Known rows, with every step that occurs:
dumad siziz pedi mipin ripup moba: [-12  -7 -19  -2  18 -16  11   5  -2   9  -2  11  -1   0   5   6  24  -4
   4  28   6 -20  -2  -9]
pedi siziz dumad moba: [  2 -26  17   8  19  27 -17  -5 -11  -5   6  -2   3  -7  -6   7  -9   9
 -12 -11 -12  20 -16   2]
moba ripup zafan: [-81  17 -14   8  -1 -36  -8   0 -20  17   4 -28   0  -3  19   3  20  -3
  24  10  18  -1   5  -8]
kamuk ripup firaf pedi mipin: [ 15  21 -13  -3 -17  -8 -12   5  14  -2 -21  -3 -18  -8 -10 -15  13   3
  -2  -1  10   3   6  -7]
pagizo dumad moba: [-15  -3 -76  -3  35  36 -10 -11 -21  12  13 -14   0  -2  -4 -15  -8   4
  -9  -5 -11  21   3  12]
kamuk ripup: [  9  12 -26 -11  -3  71  -8   1   0 -21   3   2 -14  10  -6 -10  21  -7
  -1  10  10  -6  -2   1]
mipin pedi siziz dumad: [-20 -21  78  -4  -9   3  -4   6   0 -36   2  30  13 -25  -2   9 -15  11
  -3  -4  -9  -5 -28  -5]
siziz dumad: [-17  17  76  -8   1  10  -5   7 -20 -54  12  11  15 -13   3  -3 -11   6
   6   1   7  -6  -6  -4]
siziz pedi mipin ripup kamuk: [ 25  16 -25   2   3   7  -1  11  15 -10  -4  27   1   6  -3   5   7  -5
  10  -3  15   6   2  -2]
moba dumad siziz: [ 10   7  35 -13 -20  20  24 -13   0   7  11 -31   4  -2   0 -14 -10 -10
  -9   8 -19  -9  13  10]
ripup zafan: [-75  19 -39  -6  -2  -3  -6  -2 -22 -29  11   0   0 -10  20   2  35  -3
  18  13  17   1  -6  -7]
kamuk ripup moba dumad siziz pedi firaf: [-11 -22 -10   9   2  14   6   5  18   6  -5  -8   7  35   4  12 -10  -1
   3  -8 -13 -18   6  -3]
siziz dumad moba: [  2 -12  19   3  23  37 -19  -5 -20 -12  11   0   6  -3  -6   7  -9   7
  -6  -8   0  23  -2   4]
dumad siziz: [ 20   7 -19 -11 -32   6  21 -13   2   7  14   8   1   1  12  -9  14  -6
  -9   8  -8  -7   9   7]
moba dumad: [-12  13  65 -15  16  21   8   1 -26 -36   8 -37  -2 -11 -13 -13 -17  -8
   2   6  -1 -11   0   7]
firaf pedi mipin ripup: [  9  44  10 -12  -5 -73 -14   7  16  14 -14  34 -13   3 -20 -18  21  -2
  -1   0  16  -2   4  -1]
mipin pedi firaf: [ -9 -15 -12   4  -5 -12  -1   4   5   3   0  46  -3  23  -3   6   4   5
   7  -3  11 -14  -5   0]
siziz dumad moba ripup firaf pedi: [ 27  49 -12   3 -12 -19  -5 -10   3   5  -9 -29   0  -6   1   0 -20   5
   3   1  15  30   8  -4]
pedi firaf: [ -4  13 -19   8   0 -23  -1   4  -5  -9   5  19  -8  32   3 -13   8   1
   6  -1   8 -21  -3  -2]
pedi mipin: [-10 -10  19  -2  -1 -23  -9  13 -10  -8  -6  16 -15  -9  -7 -14  24   2
   0  -3   8 -18   1  -2]
firaf pedi mipin ripup moba: [-17  22 -20  -6  18 -20   9   2  -9   1  -5   7  -8   0  -4  -3  27  -3
   3  37  17 -18  -6 -12]
mipin pedi: [ -5 -27  -3 -17 -10  16   3   0  -7 -18   6  58   1 -20  -3  18  13   3
   3   3  18   1  -9   6]
dumad moba ripup: [  2  -9   3  15  16 -26 -11  -4 -20  56   2 -35  -7   9  -5   2  -8   0
   4  -5   9   9  12   7]
firaf pedi mipin ripup moba dumad: [-25  23  58 -13  28   4  12   1 -15 -10  -5 -45  -4  -6 -20 -11 -12  -8
   2  27   1 -14   1  -4]
pagizo dumad siziz: [ -9  18 -53 -14 -17  12  22 -16   3  17  16 -11   9  -2  12 -29  -5  -4
  -9   7 -25  -6  15  10]

Rows:
[ 17  -9   0   9  11  25 -17  -9  -2  -5   0 -10   3 -10  -3   7 -16  10
 -11 -10 -10  31 -14  -1] => ripup firaf pedi siziz dumad moba
[-14 -22  -6  11   3 -10   9   6   9   2  -2  -3  10  30   8  12 -11   1
   3  -9 -11 -19   6  -2] => ripup moba dumad siziz pedi firaf
[ 16   7  -4  19   9  42   2  -2  -8  18   6 -28   6  10  -1   9 -22  -2
  12   1  11  18   9   0] => siziz dumad moba ripup kamuk
[ 16  18 -20  13  -2  24  13   0  -9   6   6 -21   1   9   5   3  -8  -6
  15   8  18   2   8   0] => moba ripup kamuk
[ 58  16 -27   6  -5 -39  -8   6  19  13  -7  16  -7  -8  18  -9   1  -4
   9  -1   8  10   3  -5] => dumad siziz pedi mipin ripup firaf
[  0   0  23 -11  -9  34  33 -14  -7   8  12 -40   5  -2   3  -9  -8 -11
  -6  24 -18 -15  10   4] => ripup moba dumad siziz
[-17 -43  26  -1   0  13  -3  15  12   7 -16 -10  -1  -6  -6  10   5   0
  -3 -11 -14 -14  11  -2] => kamuk ripup moba dumad siziz pedi mipin
[ -5 -17   4   9  -4 -21   4   6  15   1  -3   6   8  30   5   9 -13   1
   2 -22 -12 -14   8   2] => moba dumad siziz pedi firaf
[  6 -30 -20  -7 -16  -6   9   2   8 -22   3  25  17  -8  17  27   7   1
  -5 -22  -8   2   9   8] => dumad siziz pedi
[ 14 -16   0  21   4  39   2  -3   3  31   1 -16   6   3  -3  17 -24   1
   7  -2   4  20  -3   0] => mipin pedi siziz dumad moba ripup kamuk
[ 14  11  -6   7  -8 -37 -15   3   6  28 -21 -17 -16  -7 -11  -9   3   5
  -2  -7   9  12  11  -5] => dumad moba ripup firaf pedi mipin
[ 51  18 -25   5   6 -42 -14  11  11  -3  -7  19  -9 -11  16  -7   2  -3
  12  -2  16   9  -1  -7] => siziz pedi mipin ripup firaf
[  0  11 -28  -7 -24 -30   9  -7   8 -23  -8  11  -8 -13  -7  -6  16   5
 -18  -1  -8  -3 -29  -2] => firaf pedi siziz
[ 23   1   5   9  14   7 -20  -8   5   7  -2  -3   2  -6  -7   4 -17   8
 -11  -9  -8  33 -14  -1] => mipin ripup firaf pedi siziz dumad moba
[ -6 -44  -9  -5 -14  -9   6  -1   6  -9  -2  44  -6 -23  -2   9  15   5
 -11  -1  -8  -8 -37   1] => mipin pedi siziz
[ -1 -18 -24  10 -10 -27   2   6  16   1  -1  23   8  32  11  11   0   3
   1 -21  -6 -14   7   1] => dumad siziz pedi firaf
[ 20  -9  -4  10  10  49 -21 -10   5   2  -2 -15   0  -4  -6   6 -15   8
 -12  -9 -12  33 -13  -2] => kamuk ripup firaf pedi siziz dumad moba
[  7   5  40  -6   4 -61 -11  13  21  23 -12  22  -3   1 -13  -6   5  -5
   0 -13  -2  -6   9   3] => moba dumad siziz pedi mipin ripup
[ -2 -30  19 -11  -6   5  11   4   6 -21   1  -3  19 -10   8  24 -11  -2
  -4 -22 -15   1  11  10] => moba dumad siziz pedi
[  1   3  35  -8  -7   9  24  -9   4  27   4 -34   1   1  -4 -14  -5 -11
  -7  22 -19 -17  12   2] => pedi mipin ripup moba dumad siziz
